Each row comes from the steps of one walk. Every step used is in the known rows, and no mark comes twice. Write the walk behind each row, first mark first.
Known rows
zano zizutos vazul bomid mima denat: -2, -14, -6, 8, 17, 33, 27, -54, -2, 5, 22, 48, 18, 15, -15, 5, -55, -22, -1, -16, 0, 17, -16, -12, -8, -33, -11, -33, -16, -6, -13, 14
denat mima bomid zano zizutos vazul: -12, -4, -19, 5, 14, 22, 37, -16, -21, -16, 25, 40, -4, 2, 5, -17, -35, -32, 5, -4, -5, 15, -16, 12, -8, -31, -16, -25, -22, -7, -16, 20
mapul bomid mima zizutos: -10, -2, -7, 12, 5, 47, -16, -31, -9, 6, 18, 45, 15, 19, 29, 13, -43, -27, -6, 1, -5, 17, -13, 12, 0, -38, -7, -38, -2, -16, -4, -18
zano bomid mapul: -14, -4, -19, 7, 9, 22, 9, -34, 2, -6, 38, 64, 36, -14, 18, -6, 0, -47, -3, 10, -14, 12, -20, -1, -10, -47, -21, -17, 10, -13, -2, -33
zizutos zano bomid mapul: -16, -3, -21, 6, 25, 33, 22, -33, -16, -5, 40, 57, 40, -7, 26, -25, 15, -53, 0, 11, -16, 16, -21, -1, -5, -33, -17, -22, 2, -6, -3, -30
denat mima bomid vazul zizutos: -7, -10, 18, 7, 1, 27, 6, -21, -29, 10, 23, 53, 1, -23, -1, -16, -53, -24, 13, 10, -16, 11, -16, 6, -16, -52, -31, -23, -24, -5, -18, -3
zano bomid vazul zizutos: -20, -11, -2, 8, 12, 29, 6, -25, -3, 10, 21, 66, 26, -47, 13, -7, -37, -47, 3, 6, -16, 11, -20, -3, -9, -45, -17, -22, -7, -6, -9, -22
rituku denat mima: 9, 2, -18, 15, 6, 15, 3, -35, -4, -3, 28, 48, 15, 5, 25, 4, -62, -27, -9, 4, -10, 12, -9, 15, -18, -30, -14, -16, -8, -13, -9, -43
zizutos mima: 1, -5, -8, 18, 9, 23, 2, -33, 1, -2, 32, 50, 24, -16, 27, 2, -22, -31, -10, -7, -11, 14, -14, 13, -29, -33, -5, -21, 0, -14, -1, -25
bomid mima: -1, -1, -10, 9, 19, 23, -27, -35, 15, -8, 30, 51, 10, -18, 40, -7, -28, -41, -2, -8, -9, 15, -15, 4, -8, -24, -1, -23, 7, -20, -5, -31
vazul bomid zano zizutos mima: -17, 3, -10, 17, -4, 40, 41, -27, -12, 6, 30, 49, 26, -11, 25, 13, -13, -34, 8, -10, 3, 16, -16, 1, -18, -36, 2, -28, -7, -9, -9, 9
zizutos vazul bomid mapul: -9, -13, -10, 2, 13, 24, 13, -33, -3, -6, 45, 61, 22, 15, -5, -1, -11, -41, -1, 7, -25, 16, -18, -7, -34, -49, -17, -17, 8, -19, 5, -22
rituku denat: 4, -5, -23, 15, 10, 25, 1, -33, -5, 2, 33, 53, 32, -31, 31, 6, -45, -42, -17, -1, -16, 13, -11, 8, -18, -17, -3, -23, 5, -14, -1, -56
bomid mapul zizutos: 8, 1, -15, 5, 1, 24, -13, -26, -16, -10, 37, 51, 15, -14, 13, -4, -8, -39, -16, 6, -16, 17, -16, 7, 0, -25, 8, -15, 13, -24, 4, -40
mima zizutos vazul: -5, -13, -11, 8, 20, 14, -7, -30, -10, -3, 26, 47, 13, -16, 15, 5, -45, -29, -27, 0, -13, 19, -12, 11, -21, -31, 2, -22, -3, -17, 0, -22
mapul zizutos: 2, -2, -19, 11, 4, 30, -9, -15, 0, -2, 26, 50, 23, -25, 27, 8, -27, -40, -25, -8, -15, 14, -17, 12, -3, -18, 20, -19, 13, -28, 4, -32
bomid vazul zizutos: -7, -14, 8, 7, 12, 23, -24, -27, -7, 6, 27, 60, 10, -56, 19, -12, -38, -42, -1, 4, -19, 16, -15, -1, -12, -26, -3, -19, -7, -14, -6, -35
bomid vazul zizutos mima denat: 12, -19, 14, 16, 10, 26, 6, -52, -36, 17, 23, 48, 14, -46, -9, -20, -45, -17, 2, -4, -8, 18, -13, -4, -20, -36, -23, -25, -27, 4, -13, -13
zizutos mima denat: 13, -15, -6, 22, 9, 27, 14, -49, -18, 9, 31, 44, 33, -24, 9, -7, -27, -20, -15, -16, -5, 15, -14, 4, -23, -32, -15, -24, -10, -6, -6, -19
denat mima: -1, -3, -9, 12, 8, 16, -13, -26, 14, -7, 30, 52, 9, 5, 30, -2, -35, -29, -11, -3, -10, 11, -15, 13, -15, -35, -7, -13, -5, -21, -6, -28
zano zizutos mima denat: 10, -10, -5, 20, 1, 27, 23, -53, -18, 8, 23, 41, 33, -26, 0, 3, -37, -15, -19, -16, 4, 17, -14, 5, -7, -17, -5, -30, -20, 0, -11, -3
bomid zano zizutos mima denat rituku: -1, -6, -15, 16, 11, 13, 34, -30, -32, 13, 15, 41, 27, -38, 13, -20, -26, -29, -5, -10, 4, 18, -9, 13, 1, -28, -14, -33, -27, 7, -23, 22
rituku denat mima zizutos: 8, 5, -11, 16, -1, 17, 0, -38, -28, 5, 21, 42, 10, 10, 23, 14, -79, -10, -16, 10, 0, 15, -4, 20, -15, -37, -11, -21, -18, -9, -14, -37
rituku denat mima bomid: 2, -1, -14, 17, -3, 30, 30, -29, -26, 5, 29, 47, 22, 5, 10, 2, -60, -25, 0, 4, -13, 9, -12, 16, -21, -44, -32, -26, -13, -8, -14, -27
mima zizutos zano bomid mapul: -19, 0, -13, 7, 16, 33, 18, -37, -39, 4, 35, 52, 37, 0, 26, -13, 1, -36, -6, 18, -5, 19, -17, 4, -1, -39, -15, -26, -6, -1, -8, -23
zano zizutos mima: -3, -1, -5, 16, 1, 23, 12, -37, 2, -3, 24, 46, 23, -16, 16, 13, -31, -26, -14, -8, -3, 15, -13, 15, -13, -17, 5, -27, -10, -9, -5, -11
rituku denat mima zizutos zano bomid: -9, 8, -21, 16, 13, 32, 44, -38, -40, 10, 18, 42, 29, 27, 26, 1, -62, -21, -5, 13, 2, 15, -10, 19, -7, -43, -21, -28, -26, 7, -19, -19
zizutos vazul bomid: -15, -17, -14, 9, 16, 29, 18, -24, 13, 3, 34, 61, 29, 4, 7, 11, -31, -41, -9, -7, -24, 13, -20, -2, -36, -44, -6, -22, 7, -23, 5, -14
zano zizutos vazul bomid mapul: -12, -9, -7, 1, 5, 24, 20, -37, -4, -7, 37, 58, 21, 12, -17, 11, -24, -36, -4, 6, -14, 16, -18, -5, -18, -35, -8, -22, -1, -14, -1, -7
vazul zizutos mima denat: 13, -15, 10, 23, -7, 24, 19, -49, -36, 17, 23, 48, 28, -45, 0, -13, -31, -9, -5, -4, -3, 16, -13, -1, -15, -34, -14, -26, -23, -5, -8, -1
zano bomid vazul zizutos mima: -13, -7, 3, 11, 8, 28, 25, -34, -13, 10, 19, 59, 19, -29, 1, -4, -40, -33, 11, 5, -13, 13, -17, 5, -23, -56, -26, -24, -18, 3, -10, -6
zano zizutos: -10, -4, -12, 11, 4, 25, -7, -28, 12, -2, 26, 54, 28, -34, 28, 11, -28, -40, -22, -7, -6, 15, -17, 8, 1, -6, 15, -24, 1, -19, -4, -25

Write each row's walk
14, 4, -9, 9, -2, 22, 3, -35, -27, -12, 33, 43, 10, 5, 0, -3, -13, -24, -10, 3, -12, 17, -14, 16, -16, -34, -2, -17, 3, -15, 1, -24  bomid mapul zizutos mima
-7, -14, -2, 11, 16, 37, 17, -29, -23, 7, 34, 49, 21, -15, 1, -6, -32, -36, 5, -6, -21, 14, -17, 12, -38, -47, -32, -30, -9, 0, -10, -22  zizutos mima bomid vazul
-10, -10, 15, 7, 16, 39, 19, -21, -44, 10, 25, 47, 4, -11, 7, -36, -39, -28, 17, 12, -16, 16, -18, 6, -11, -38, -28, -28, -32, 2, -19, 0  denat mima bomid vazul zizutos zano
-16, 2, -22, 9, 33, 38, 16, -33, 4, -5, 27, 51, 29, 3, 43, -22, -15, -50, 7, -6, -7, 16, -19, 2, -3, -31, -10, -30, -3, -5, -10, -16  zizutos zano bomid mima
-3, 8, -22, 14, -4, 33, 43, -25, -37, -2, 25, 39, 13, -15, 20, -4, -50, -31, 8, 2, 3, 13, -10, 14, 1, -25, -19, -29, -22, 0, -22, -8  rituku denat mima bomid zano zizutos
-12, -3, -7, 3, 17, 29, 16, -37, 16, -7, 23, 51, 9, 20, 1, 15, -52, -32, 2, -10, -7, 16, -17, -2, -15, -33, -2, -30, -5, -14, -8, 9  zano zizutos vazul bomid mima
-12, 0, -23, 11, 11, 27, -3, -19, 0, -9, 30, 50, 19, -49, 48, -5, -8, -51, -9, -9, 0, 17, -15, 3, 7, -3, 18, -22, 1, -16, -6, -24  bomid zano zizutos
1, -1, -21, 11, 18, 41, 4, -14, -16, -1, 28, 43, 28, -14, 36, -13, -14, -45, -20, -6, -16, 18, -19, 12, 2, -5, 25, -24, 5, -20, 3, -25  mapul zizutos zano
-16, 2, -2, 10, 18, 35, 21, -32, -14, 3, 19, 55, 21, -22, 36, -27, -20, -40, 18, 7, -5, 16, -19, -3, 6, -32, -10, -30, -12, -4, -11, 3  vazul zizutos zano bomid mima
11, -11, -10, 14, 20, 27, -15, -51, -1, 3, 30, 47, 19, -24, 25, -18, -33, -30, -6, -16, -2, 16, -15, -6, -2, -23, -12, -25, -3, -12, -10, -28  bomid mima denat
5, -15, -17, 15, 12, 50, -3, -42, -5, 7, 23, 46, 27, 8, 16, -8, -31, -31, -2, -13, -7, 15, -17, -4, 2, -31, -20, -37, -3, -12, -4, -19  mapul bomid mima denat
-9, -4, -1, 17, -7, 36, 36, -30, -20, 6, 25, 46, 32, -19, 0, 11, -27, -25, -6, -8, -5, 14, -17, 16, -17, -29, -14, -36, -13, -4, -11, 8  zano zizutos mima bomid
6, -14, -9, 19, 12, 9, 19, -34, -19, 20, 19, 48, 37, -22, 3, -12, -34, -24, -12, -9, -11, 15, -11, 15, -20, -45, -29, -30, -17, -1, -14, 5  zizutos mima denat rituku
3, -10, -11, 11, 23, 10, -10, -37, -4, 13, 18, 51, 24, -21, 18, -22, -43, -33, -3, -10, -8, 16, -11, 6, -1, -38, -25, -31, -10, -7, -18, -7  bomid mima denat rituku
-16, -10, -25, 7, 18, 30, 35, -15, -21, -10, 31, 45, 14, -37, 13, -14, -17, -49, -2, -9, -11, 16, -18, 4, -8, -19, -5, -30, -8, -9, -7, 6  mima bomid zano zizutos vazul
-8, -8, 2, 14, 11, 33, 1, -21, -23, 6, 28, 54, 27, -46, 38, -25, -10, -39, -5, 6, -14, 18, -17, 1, -2, -9, 10, -25, -10, -14, -1, -17  vazul zizutos zano
4, -10, -16, 0, 8, 27, 22, -21, -38, -14, 36, 45, 12, 1, -23, -14, -17, -37, -10, 6, -27, 16, -18, 9, -16, -40, -16, -23, 4, -16, 2, -8  mima bomid mapul zizutos vazul
-5, -8, -3, 15, 18, 40, 32, -48, -34, 14, 18, 49, 30, -27, 20, -35, -23, -29, 13, -1, 1, 17, -18, -13, 11, -33, -21, -33, -24, 3, -17, 8  vazul zizutos zano bomid mima denat
-12, -10, -1, 3, 5, 23, 11, -39, -27, 3, 39, 56, 19, 20, -8, 10, -28, -24, -8, 14, -15, 20, -14, -2, -30, -59, -16, -22, 1, -16, -1, -13  mima zizutos vazul bomid mapul
-19, -9, -18, 9, 14, 32, 21, -20, -23, 8, 32, 50, 17, -9, 24, 5, -25, -37, -4, -1, -8, 19, -14, -3, -26, -49, 1, -23, -2, -18, -3, -4  mima zizutos vazul bomid zano
7, -6, -17, 20, 7, 31, 28, -46, -31, 3, 27, 37, 24, -38, 19, -13, -16, -25, -5, -18, 11, 19, -13, 0, -1, -15, -2, -28, -21, 0, -14, -2  bomid zano zizutos mima denat
-18, -2, -9, 6, 32, 32, 15, -31, -24, 7, 19, 45, 14, 26, 22, -11, -51, -30, 0, 8, -2, 17, -16, 15, -8, -50, -20, -24, -28, 7, -20, -17  denat mima zizutos zano bomid vazul
2, -6, -11, 8, 14, 32, 16, -31, -28, 5, 28, 47, 10, 4, 0, -5, -76, -32, 6, 4, -19, 11, -12, 15, -26, -45, -40, -25, -19, 2, -19, -38  rituku denat mima bomid vazul
-2, -19, -15, 15, 16, 11, 4, -25, -7, 20, 21, 55, 43, -38, 16, -14, -30, -37, -20, -8, -15, 14, -14, 8, -7, -34, -19, -28, -7, -10, -12, -12  mima denat rituku
-5, -18, -10, 6, 27, 15, 26, -35, -5, 16, 18, 54, 23, 14, -11, -12, -55, -30, 4, -9, -17, 17, -14, -2, -21, -62, -34, -34, -13, -7, -16, 20  zizutos vazul bomid mima denat rituku
-1, -6, -6, 8, 16, 6, -5, -30, -9, -9, 21, 42, -6, 24, 10, 2, -61, -13, -20, 5, -7, 17, -11, 19, -22, -43, -8, -17, -18, -16, -8, -8  denat mima zizutos vazul
-5, 1, -3, 13, 15, 25, -2, -27, -28, 3, 26, 40, 12, 16, 38, -10, -36, -17, -14, 7, 0, 19, -13, 19, -6, -28, 0, -22, -22, -9, -12, -16  denat mima zizutos zano
-13, -7, -21, 10, 38, 25, 34, -35, -16, 16, 14, 50, 41, -7, 22, -34, -27, -41, 6, -4, -6, 17, -17, 5, 6, -43, -33, -37, -19, 9, -23, 11  zizutos zano bomid mima denat rituku
0, -4, 10, 18, -7, 19, 7, -32, -18, 6, 24, 53, 17, -39, 17, -4, -29, -21, -2, 3, -11, 15, -13, 8, -20, -33, -5, -23, -11, -13, -2, -7  vazul zizutos mima
-14, -17, -1, 8, 19, 57, 2, -16, -27, 12, 22, 52, 24, -15, 19, -22, -25, -48, 6, 8, -25, 18, -20, 1, -3, -18, -5, -34, -14, -5, -1, -22  mapul bomid vazul zizutos zano
-9, -6, -29, 6, 13, 38, 31, -7, -13, -4, 30, 49, 12, -2, 16, 1, -20, -48, -3, -12, -16, 16, -18, 0, -19, -42, 13, -19, 10, -26, 4, -1  mapul zizutos vazul bomid zano
-2, -6, 2, 12, -3, 29, 25, -38, -38, -1, 43, 50, 26, -7, -3, -12, 1, -27, 6, 7, -17, 15, -17, 9, -31, -52, -36, -27, -1, -6, -6, -16  zizutos mima bomid mapul
-9, -10, -6, 8, 0, 31, 6, -29, -25, 0, 46, 57, 30, -26, 10, -13, 3, -41, 0, 9, -21, 14, -19, 1, -16, -40, -26, -25, 8, -15, -4, -30  mima bomid mapul
-16, -2, -3, 8, 7, 31, 25, -32, -34, 1, 33, 61, 33, -28, 19, -29, 8, -43, 10, 22, -13, 17, -19, -5, 3, -36, -18, -22, -9, -4, -5, -13  vazul zizutos zano bomid mapul
-16, -14, -5, 10, 8, 29, 17, -28, -12, 12, 29, 55, 27, 6, 5, 21, -44, -27, -16, 0, -14, 17, -16, 2, -30, -51, -3, -26, -1, -20, -1, -7  mima zizutos vazul bomid
-7, -11, -5, 13, 11, 25, 14, -35, -6, 28, 19, 58, 36, 0, 8, -4, -42, -30, 6, -9, -9, 15, -15, -3, -11, -60, -30, -35, -7, -9, -19, 9  vazul bomid mima denat rituku
-8, -11, -2, 7, 16, 31, 2, -22, -12, 2, 31, 51, 7, 2, 6, -10, -47, -33, 4, -1, -18, 11, -18, 12, -23, -49, -33, -22, -12, -7, -17, -24  denat mima bomid vazul
-15, -3, -17, 5, 26, 18, 11, -39, -1, -6, 17, 48, 7, 14, 13, 2, -54, -29, -5, 1, -3, 17, -14, 8, -13, -55, -17, -28, -8, -7, -10, -3  zano bomid mima zizutos vazul
-2, -1, -14, 3, 15, 33, 14, -26, 4, -6, 23, 48, 3, 30, -1, 12, -49, -33, 0, -11, -15, 16, -17, 3, -20, -46, 4, -25, 7, -24, -1, 3  mapul zizutos vazul bomid mima
-3, -8, -19, 14, 19, 32, 14, -50, 2, 6, 24, 53, 33, -14, 19, -11, -31, -34, 0, -14, 0, 13, -18, -7, 0, -45, -24, -28, -5, -4, -13, -14  zano bomid mima denat
-14, -2, -14, 9, 11, 23, 24, -21, -22, -1, 27, 46, -3, 29, 18, 2, -43, -21, 4, 2, -1, 17, -12, 6, -27, -64, -10, -18, -15, -15, -11, 9  denat mima zizutos vazul bomid zano
-21, -6, -7, 15, 11, 36, 32, -21, -18, 11, 23, 60, 40, -38, 33, -19, -9, -44, 2, 7, -12, 14, -21, -1, 0, -28, -4, -27, -10, -8, -5, -4  vazul zizutos zano bomid
6, 4, -5, 6, -11, 27, 14, -22, -38, -6, 33, 44, 4, 24, -8, -8, -22, -21, 0, 10, -13, 13, -17, 16, -6, -51, -22, -19, -3, -16, -9, -7  denat mima bomid mapul zizutos
-15, -11, -34, 7, 18, 41, 18, -10, -2, -15, 21, 44, 15, -4, 20, -2, -19, -53, -8, -7, -13, 17, -17, 6, 0, -11, 5, -31, -4, -14, 3, -3  mapul bomid zano zizutos vazul
5, 1, -18, 4, 15, 34, 0, -24, -33, -9, 38, 44, 20, -5, 23, -24, 5, -43, -12, 5, -16, 20, -17, 8, 2, -12, 12, -19, 6, -17, 3, -35  bomid mapul zizutos zano
-8, -6, -16, 11, 12, 47, -14, -25, 13, -4, 24, 51, 18, 14, 32, 2, -27, -42, 1, -6, -15, 14, -17, 6, -4, -31, -10, -34, 8, -19, 0, -25  mapul bomid mima
-14, 2, 2, 13, 1, 38, -5, -38, -8, 16, 27, 55, 20, 8, 27, 21, -42, -20, 1, -3, 0, 17, -14, 1, -15, -55, -4, -30, 1, -18, -12, -13  vazul bomid mima zizutos
-11, -5, -8, 13, 19, 35, -5, -26, -29, 9, 30, 44, 30, -21, 45, -9, -18, -33, -21, 2, -6, 21, -14, 10, -6, -14, 12, -27, -7, -12, -4, -27  mima zizutos zano
0, 2, -20, 16, -2, 44, 43, -11, -45, 1, 30, 37, 16, -22, 18, -10, -6, -36, 4, -10, -8, 16, -16, 15, -14, -41, -6, -29, -1, -10, -6, 5  mapul zizutos mima bomid zano
-7, -11, -16, 6, 20, 14, 4, -29, 12, -14, 24, 50, 16, -20, 8, 5, -41, -40, -24, -7, -14, 16, -16, 8, -9, -7, 10, -23, -5, -16, 0, -13  zano zizutos vazul
-14, 3, -13, 12, -2, 30, 27, -16, -22, -5, 27, 43, 9, -14, 27, -10, -22, -32, 5, -3, 3, 12, -16, 10, 4, -29, -12, -26, -17, -9, -19, 6  denat mima bomid zano zizutos
-11, -2, -9, 12, 18, 57, -3, -28, -27, 6, 20, 38, 22, 24, 39, -6, -28, -31, -2, 2, -6, 21, -14, 11, 4, -23, -3, -43, -10, -10, -5, -14  mapul bomid mima zizutos zano
